Known rows, with every way that one mark hangs from another:
(k487 (k392 (k16 k351))): [ 7.1 -4.8  1.9  2.3 11.2  8.0 -5.9 -1.9 17.2  8.1  9.3  3.2 -2.4 -9.9
 -4.7 32.0 -2.4  5.1 -3.6  2.6  0.8  0.7  5.0  1.2  2.2 -9.6 -2.5  1.3
  1.8 -1.4 -3.1]
(k60 (k487 (k392 (k16 k252 (k351 k227))))): [ 10.4  10.4   6.9   0.7  10.8   8.9   2.3 -10.0   9.1  14.8   4.0   1.3
  11.8  13.0   7.4  21.2   3.9  -4.6  -2.2  -5.5  -6.5   0.1   2.5  10.9
   0.5 -15.8  -0.8   1.6   3.3  -5.8  -0.1]
(k227 k491): [ -8.4 -11.9  -3.7  -3.5  10.0 -12.8   6.0  14.3  -6.6 -26.6  19.2   1.5
  -9.1 -25.8 -30.4 -20.5  -4.5   0.6   7.8   8.4  -0.2   3.6  -3.6 -15.4
  -5.3   4.5   6.0 -31.1  -3.9   7.4 -12.1]
(k60 (k487 k392)): [ 11.3  -5.2   8.0  -8.7  12.0  12.9  -3.7   5.8   0.7 -15.4  -1.4   2.7
  12.2 -13.3 -15.3  38.5   0.1   4.5  -3.6  -2.1  -4.4   6.5  -6.8   1.7
  -1.7   0.2  -3.9 -16.1  -0.3 -10.6 -10.3]
(k60 (k487 (k392 (k16 k252 (k351 (k227 (k491 k64))))))): [  6.3   9.6   5.9  -0.9  15.3   1.0   6.5  -4.7   7.9   4.7  14.1   2.6
  15.4   3.7  -9.4   2.5   1.2  -6.2  -4.3   2.8  -6.0  -4.0  -2.3   2.7
  -1.6 -11.0   5.2 -22.8   1.6   3.9  -1.8]
(k60 (k487 (k392 (k16 k351)))): [  9.6  -3.9   7.6  -4.3  11.2  15.3  -6.3  -4.5  12.0   3.7   4.3   2.4
  15.2  -4.6  -2.8  40.2   2.2   3.9  -3.9  -2.5  -4.3   2.0   0.4   6.0
   2.2 -13.4  -4.5  -2.8   1.7  -7.5  -3.1]
(k487 k60 (k392 (k16 (k351 k227)))): [ 9.9 -3.3  4.2 -2.7  3.4 13.7 -8.6  2.0  6.8  8.6  6.3 -1.1  9.0 13.1
 -3.4 33.0  4.0  0.8  0.3 -3.3 -1.6 -1.5  2.7  7.0  4.2 -7.1 -1.6 10.7
  2.1 -0.4  6.4]
(k60 (k487 (k392 k16))): [ 16.2  -4.3   7.3  -5.2  18.1  15.6  -5.6   0.3   8.7  -4.9   3.2   2.4
  15.0 -13.3 -11.3  43.7   1.6   5.9  -1.8  -2.6  -2.0   4.5  -2.9   6.0
   0.2  -7.5  -4.4  -6.3   1.6 -12.3  -9.2]
(k252 (k16 (k351 k227) (k392 k487))): [ -9.7   5.4  -3.0   4.8 -23.1   0.2  -7.3  -6.6  -3.9  12.1  -9.9  -2.4
  -8.0   9.1  26.1  -8.5   2.8  -8.2  -3.4  -1.5   3.9  -1.0   5.1  -1.1
   1.6  -3.9  -5.3  30.1  -2.1  -4.7  14.2]
(k16 k252 (k351 (k227 (k491 k400))) (k392 (k487 k60))): [ -9.9  12.3  -1.3  -1.2 -14.3 -12.9   6.1  -5.3 -11.7   2.2 -11.6  -5.9
  -5.0  23.8  15.4 -37.4   4.3  -9.3  -3.9  -5.2   4.2  -2.5  -0.9   0.2
  -2.8   9.5   5.1   3.4  -1.5   6.1  11.7]
(k487 (k392 k16)): [ 14.3  -5.2   2.3   1.2  18.3   9.2  -5.3   3.5  13.9  -1.9   7.7   3.0
  -2.8 -19.5 -14.3  35.4  -2.6   6.9  -1.3   2.0   2.7   2.5   1.5   1.0
   0.2  -3.0  -2.5  -1.9   1.8  -5.6  -9.5]
(k400 (k491 k64 k227)): [-23.8 -13.8 -12.8 -12.2  27.0 -10.1   4.6  18.7  -0.9 -39.0  21.0  10.8
 -10.2 -40.3 -42.1 -34.1 -19.2   6.3   3.8   9.4 -16.9   8.0  -0.4 -33.2
  -8.1   3.6   9.0 -73.1  -2.1  16.7 -18.3]
(k400 (k491 k64)): [-14.3 -15.5  -9.6  -8.6  21.5  -8.6  -2.0  21.0  -4.8 -35.6  11.6   8.4
  -2.6 -39.7 -40.2 -22.5 -20.4  10.9   7.9  11.1  -7.3   5.2  -2.4 -24.6
  -3.5   9.1   7.1 -55.9  -1.0  15.1 -21.2]
(k252 (k16 (k351 (k227 (k491 k64))))): [-19.9  -2.7  -6.7   1.7  -5.3 -13.2   0.4   7.4  -3.8  -2.9  22.5   3.2
  -8.4  -5.5 -13.6 -35.6  -6.8 -11.4  10.2  13.9  -5.6  -2.0  -0.3 -15.9
  -1.0 -10.8   5.3 -14.4  -3.1  13.8   2.4]
(k64 (k491 k227 k400)): [-24.1 -10.9 -11.1 -11.9  19.4 -16.6   4.9  12.7  -2.6 -30.6  35.7   7.2
 -13.0 -34.1 -37.4 -47.5 -12.6   2.4  11.0  10.9 -14.6  16.8  -6.8 -36.1
 -12.9   1.7   9.4 -67.0  -3.4  15.7 -24.0]
(k487 k60 (k392 (k16 k351))): [13.2 -9.6  5.5 -3.5  4.4 16.7 -9.9  1.7 10.9  4.4  0.2  0.0  6.5  4.3
 -3.7 46.4  2.3  5.9  0.1 -1.1  1.4 -1.5 -0.2  9.3  5.5 -4.2 -4.5 12.4
  2.2 -3.6  1.7]
(k392 (k16 k252 k351) (k487 k60)): [  3.7  -9.6   3.9   0.3  -8.3  11.8  -8.8  -6.1   0.6  13.1 -12.5  -2.8
   5.6  21.6  17.8  12.4   0.8   4.7   6.8  -7.5   5.2  -3.8  -0.2  16.6
   9.0  -3.8  -5.7  30.6   3.1  -3.4   5.3]
(k351 (k16 k252 k392) (k227 (k491 k64 k400))): [-15.5  19.7 -11.3   7.7   4.5 -29.4  17.4   1.8  -5.8  -2.6  14.0   2.5
  -9.0 -13.2 -13.3 -65.5  -3.6  -3.5  -1.3   8.3  -5.2   0.8   0.8 -18.2
  -9.9   5.4  10.6 -29.5  -2.5  14.8  -1.6]
(k16 k252 (k351 k227) k392): [ -7.1  16.1  -5.4   8.0  -2.7 -15.4  13.6  -8.8  -1.6  13.5  -6.0  -0.6
 -10.6   5.5  21.8 -29.7   1.3  -8.2  -4.1   1.3  -5.3  -1.7   9.1  -2.8
  -2.3  -0.3   3.1   4.6   0.9   3.1   1.8]
(k392 (k16 k252 (k351 k227)) (k487 k60)): [  0.7  -2.0   2.2   1.3 -10.1   8.4  -6.8  -6.5  -3.9  17.4  -4.2  -4.2
   8.3  32.2  17.8  -1.2   3.3  -1.3   7.5  -9.8   2.1  -4.0   2.8  13.8
   7.9  -7.3  -1.7  30.2   3.0   0.9  10.8]
(k227 (k491 k400)): [-15.7 -10.4  -6.5  -6.9  17.1 -19.5   3.1  16.4  -6.5 -30.0  22.6   2.6
 -14.7 -27.3 -38.3 -35.3  -8.6  -0.7  11.5  10.2  -1.1   8.0  -5.0 -23.3
  -8.1   3.0   8.5 -43.0  -4.0  12.8 -15.0]
(k487 k60): [ -0.4 -17.7  -0.5  -8.5   2.2   4.5  -5.7  16.6 -11.7 -21.1  -0.6  -0.2
   4.3  -9.7 -19.4  11.3  -2.4   5.4  12.5   0.3  -2.7   4.4  -5.0  -3.7
   2.8   7.6  -2.0  -5.0  -0.7  -1.3  -8.9]

Rows:
[ 19.7 -10.1   5.7  -4.3  11.4  17.8  -9.8   7.6   7.5  -5.1  -1.6  -0.1
   6.4  -5.2 -13.4  50.4   1.4   6.6   2.0  -1.3   4.0   0.4  -3.9   8.6
   3.5   2.1  -4.8   8.7   2.4  -8.5  -5.0]
(k487 k60 (k392 k16))
[ -7.1  -5.9  -1.5   0.4 -16.1   1.3  -6.3  -4.7  -2.4  -0.6 -14.8  -1.8
   0.1  -6.6  16.0   0.9   1.1   5.6 -10.7  -2.8   4.2   0.5   5.6  -3.1
   2.3   7.8  -5.1   9.2  -1.9  -3.2   6.3]
(k16 k351 (k392 k487))
[ -4.0   8.8  -3.8   7.4  -0.9 -11.4  11.6  -9.0   3.7   9.0 -14.7   0.7
 -14.8  -5.9  21.4 -14.4  -1.0  -2.2  -4.1   4.0  -1.5  -1.8   5.2   0.0
  -1.0   3.6  -0.8   4.9   1.1  -1.5  -4.0]
(k16 k252 k351 k392)
[  2.4  12.9  -1.2   6.5 -22.2  -0.1   4.7  -6.0 -12.9  11.6 -17.0  -4.5
   4.7  19.1  21.4 -11.0   8.7   3.0  -4.5 -11.8   1.4  -0.2   1.3   9.2
   0.3   8.4  -3.2  26.7  -0.4  -6.6  11.7]
(k351 (k16 k252 (k392 (k487 k60))) k227)
[-18.6 -11.8  -8.7  -8.2  21.0 -20.9   0.8  21.5  -5.8 -34.7  25.6   5.5
  -6.9 -36.8 -49.9 -44.9 -15.1   1.8   9.4  16.3  -3.8   5.8  -6.8 -29.7
  -6.7   7.9  10.1 -60.8  -3.8  20.0 -17.3]
(k227 (k491 k64 k400))
[  5.5  -6.3   1.6  -1.2 -18.2  11.0 -11.8   2.6  -7.6  -4.8 -25.4  -3.5
  -4.5  -0.2  15.6  21.1   3.3  -0.8   2.0  -2.7  10.2  -0.3  -6.4   7.0
   3.3  11.2 -10.2  35.9  -1.5 -15.9   4.2]
(k252 (k16 (k392 (k487 k60))))
[  8.0  11.1   7.4  -0.1  12.2   2.5   7.6  -8.8   8.0   9.0  12.0   0.4
  11.0  10.1  -0.2   9.5   6.1  -7.3  -3.4  -2.1  -4.1  -2.1  -0.4   7.8
  -2.7 -14.0   3.7  -8.8   1.2  -1.8   0.0]
(k60 (k487 (k392 (k16 k252 (k351 (k227 k491))))))
[-13.3  16.8  -7.8   5.6  -6.7 -22.0  10.4  -0.1  -9.1  -2.2   5.2   0.3
  -3.5  -3.3  -5.9 -59.0  -1.8  -1.0  -6.4   1.9   0.8   0.5  -1.6 -12.3
  -7.9   8.9   7.8 -19.2  -2.9  11.9   4.6]
(k351 (k16 k252 (k392 k487)) (k227 (k491 k64 k400)))
[ -0.9   9.4   1.3   1.5 -20.1  -0.1   2.1  -8.6 -10.5  11.7 -22.8  -5.9
   2.8  26.8  30.9 -11.4   6.2  -4.9  -6.6  -9.4   2.1  -4.6   2.6   9.7
   3.0   9.0  -1.6  26.0   0.7  -3.2  12.3]
(k16 k252 (k351 k227) (k392 (k487 k60)))
[ 7.1 -5.9  0.7  4.3  4.8  5.2 -3.8 -3.4  2.4  5.3 -5.9 -0.4 -2.9 -1.9
  6.5  3.0 -3.1  5.5  6.3 -5.3  7.3  0.4  0.8  8.6  3.8 -2.5 -3.4 17.0
  2.4 -5.7 -6.5]
(k392 (k16 k252) k487)
[ 23.7  -1.5   6.7  -0.2  13.8  13.8  -0.7   1.6   9.2   3.7  -9.0  -0.4
  -0.8   5.3  -2.3  44.1   1.0   4.0   4.1  -2.2   4.2  -1.6  -5.4  16.3
   2.9   2.1  -4.0  14.5   4.1 -10.9  -8.0]
(k487 k60 (k392 (k16 k252)))
[ 13.7   3.1   8.5  -0.1  13.4  12.4   1.2  -9.8  12.8  11.7  -2.8   2.3
   8.6   3.5   7.1  34.4   1.9   0.9  -2.5  -2.8  -3.6   0.4  -1.2  13.1
   1.7 -13.0  -3.6   3.8   3.3  -9.2  -5.7]
(k60 (k487 (k392 (k16 k252 k351))))
[ -0.2 -18.8   2.6  -4.3 -11.2  15.6 -18.2   0.3  -1.3   3.8  -3.5  -2.7
  13.7  10.8   5.4  19.1   1.4   8.3   6.2  -7.0   4.2  -1.5   1.6   8.7
   9.6  -4.6  -6.2  23.2   0.8  -1.1   8.2]
(k392 (k16 k351) (k487 k60))
[ -1.7   4.7   0.1   5.4 -12.9  -3.2   4.0 -11.8  -0.6  10.0 -24.7  -1.9
  -7.3   4.8  29.7  -7.9   0.7   1.5  -9.3  -3.9   5.0  -2.3   3.3   6.3
   1.7   8.0  -3.8  18.0   0.4  -5.2   3.2]
(k16 k252 k351 (k392 k487))
[ -7.8   7.0  -4.7   4.9 -19.6 -10.7   5.2  -0.9 -11.7  -3.8   6.5  -3.1
   1.6  -4.0  -0.3 -29.3   8.0   2.6  -9.3  -4.9   2.9   1.4   3.7  -8.6
  -5.4   6.3   3.4  -0.5  -5.2   2.3  11.6]
(k351 (k16 (k392 k487)) (k227 k491))
[ -3.2  18.9  -6.9  12.0  -6.3 -14.1  15.3  -6.2  -4.9  12.9  -1.4   0.1
  -6.2  -0.6  13.1 -27.4   4.1  -0.5  -2.1  -2.2  -4.7   1.6   6.9  -1.9
  -4.5   0.9   1.7   8.7  -0.3  -1.1   1.7]
(k351 (k16 k252 k392) k227)
[-17.0  -0.2  -5.3   2.7  -8.5 -11.6   1.9   3.4  -4.6   0.8  19.5   0.9
 -15.3   2.6  -4.4 -27.7  -2.0 -13.6  11.7   9.7  -3.1   0.3   1.1 -10.7
  -2.1 -14.6   3.9  -0.8  -3.6   8.8   4.6]
(k252 (k16 (k351 (k227 k491))))
[ -6.2   8.4   0.0   0.4 -16.4  -9.3   6.6  -3.3 -11.8   0.7 -12.2  -4.5
   6.0  18.6  13.1 -31.1   3.8  -6.8  -8.3  -1.4   2.7  -8.3  -1.9   1.5
   0.9  14.2   4.4  -1.2  -1.1   6.6  11.3]
(k16 k252 (k351 (k227 (k491 k64))) (k392 (k487 k60)))
[16.6 -1.1  7.0  1.0  7.2 13.5 -1.6 -4.3 11.7 12.9 -7.7 -0.2 -0.6 14.0
  7.6 40.7  1.5  2.4  2.1 -1.3  1.9 -4.0 -1.8 17.2  4.7 -3.8 -4.2 18.7
  4.2 -6.1 -1.1]
(k487 k60 (k392 (k16 k252 k351)))
[12.2  6.8  6.1  1.4  5.2  3.2  5.5 -3.1  6.9 11.0  6.2 -2.2 -1.2 22.2
 -0.6 16.0  5.3 -6.2  1.0 -0.6  1.7 -5.9 -1.6 11.2  0.8 -5.0  3.4  7.0
  2.0  2.1  4.3]
(k487 k60 (k392 (k16 k252 (k351 (k227 k491)))))
[ -3.2  10.8   1.5   1.6 -20.1  -7.4   8.2  -7.6 -12.1   4.7 -15.2  -6.9
   0.0  25.4  22.1 -24.4   8.5  -8.4  -6.3  -6.7   5.1  -6.3  -0.3   6.4
  -0.3  10.0   3.0  13.9  -1.2   0.9  13.2]
(k16 k252 (k351 (k227 k491)) (k392 (k487 k60)))
[ -5.8  -2.7  -1.4   3.8 -21.3   4.3  -8.9  -6.4   0.5   8.5 -17.1  -1.1
 -10.8  -1.1  25.2   5.8   0.6  -2.7  -3.8   1.3   7.1  -0.8   1.8   2.0
   2.9  -0.6  -8.8  32.7  -2.1  -9.1   8.8]
(k252 (k16 k351 (k392 k487)))
[13.8  5.7  5.6  1.5  4.7  9.6 -0.2 -3.9  8.0 17.0 -1.3 -1.4  1.0 21.7
  7.4 26.2  3.3 -3.2  2.1 -3.9 -0.6 -4.1  1.1 14.2  3.9 -7.1 -0.8 17.9
  4.3 -2.2  3.7]
(k487 k60 (k392 (k16 k252 (k351 k227))))
[ -8.8   1.3   0.3  -3.8 -22.1  -3.7  -2.3  -0.6 -13.1  -6.0  -5.6  -6.6
   8.4  14.3   9.2 -16.0   9.0  -4.1  -8.2  -5.7   4.2  -3.3   2.2  -2.8
   0.4  10.3   2.2   4.3  -3.9   3.2  16.6]
(k16 (k351 (k227 k491)) (k392 (k487 k60)))
[  2.1  -6.3  -0.1   0.6 -22.4   8.1  -6.7   0.7  -9.0  -3.5 -18.0  -2.9
   7.6  -3.4   8.9  14.2   6.7  13.9  -5.8  -8.1   4.3   2.2  -0.8   3.6
   2.6  12.5  -8.2  22.2  -2.3  -9.6   7.7]
(k351 (k16 (k392 (k487 k60))))
[ 18.5   2.6   3.2   5.7  20.7   5.5   2.9  -2.4  15.6   6.9  -0.1   2.8
  -9.4 -10.3  -3.4  29.6  -3.2   3.4  -0.2   1.5   3.6   0.5  -0.5   7.9
  -0.5  -2.6  -1.9   4.3   3.7  -7.8 -12.0]
(k487 (k392 (k16 k252)))
[ -1.9  -5.7   1.3   0.0 -26.3  10.2 -12.8  -3.8  -4.2   5.9 -24.0  -3.4
  -4.2   9.4  26.0  17.9   3.5  -2.1  -0.1  -1.6   7.7  -2.5  -2.6   8.1
   5.4   3.8 -10.0  39.4  -1.6 -10.6  11.3]
(k252 (k16 k351 (k392 (k487 k60))))
[  4.9   8.1   0.4   5.6  15.5  -6.4   7.9  -2.5  13.1   9.8  18.4   3.3
  -2.4  -0.7 -10.4  -6.5  -3.4  -4.6  -4.6   7.0  -1.0  -5.8   1.6  -1.6
  -1.6  -6.8   7.3 -18.4   2.0  10.0  -2.0]
(k487 (k392 (k16 k252 (k351 (k227 (k491 k64))))))
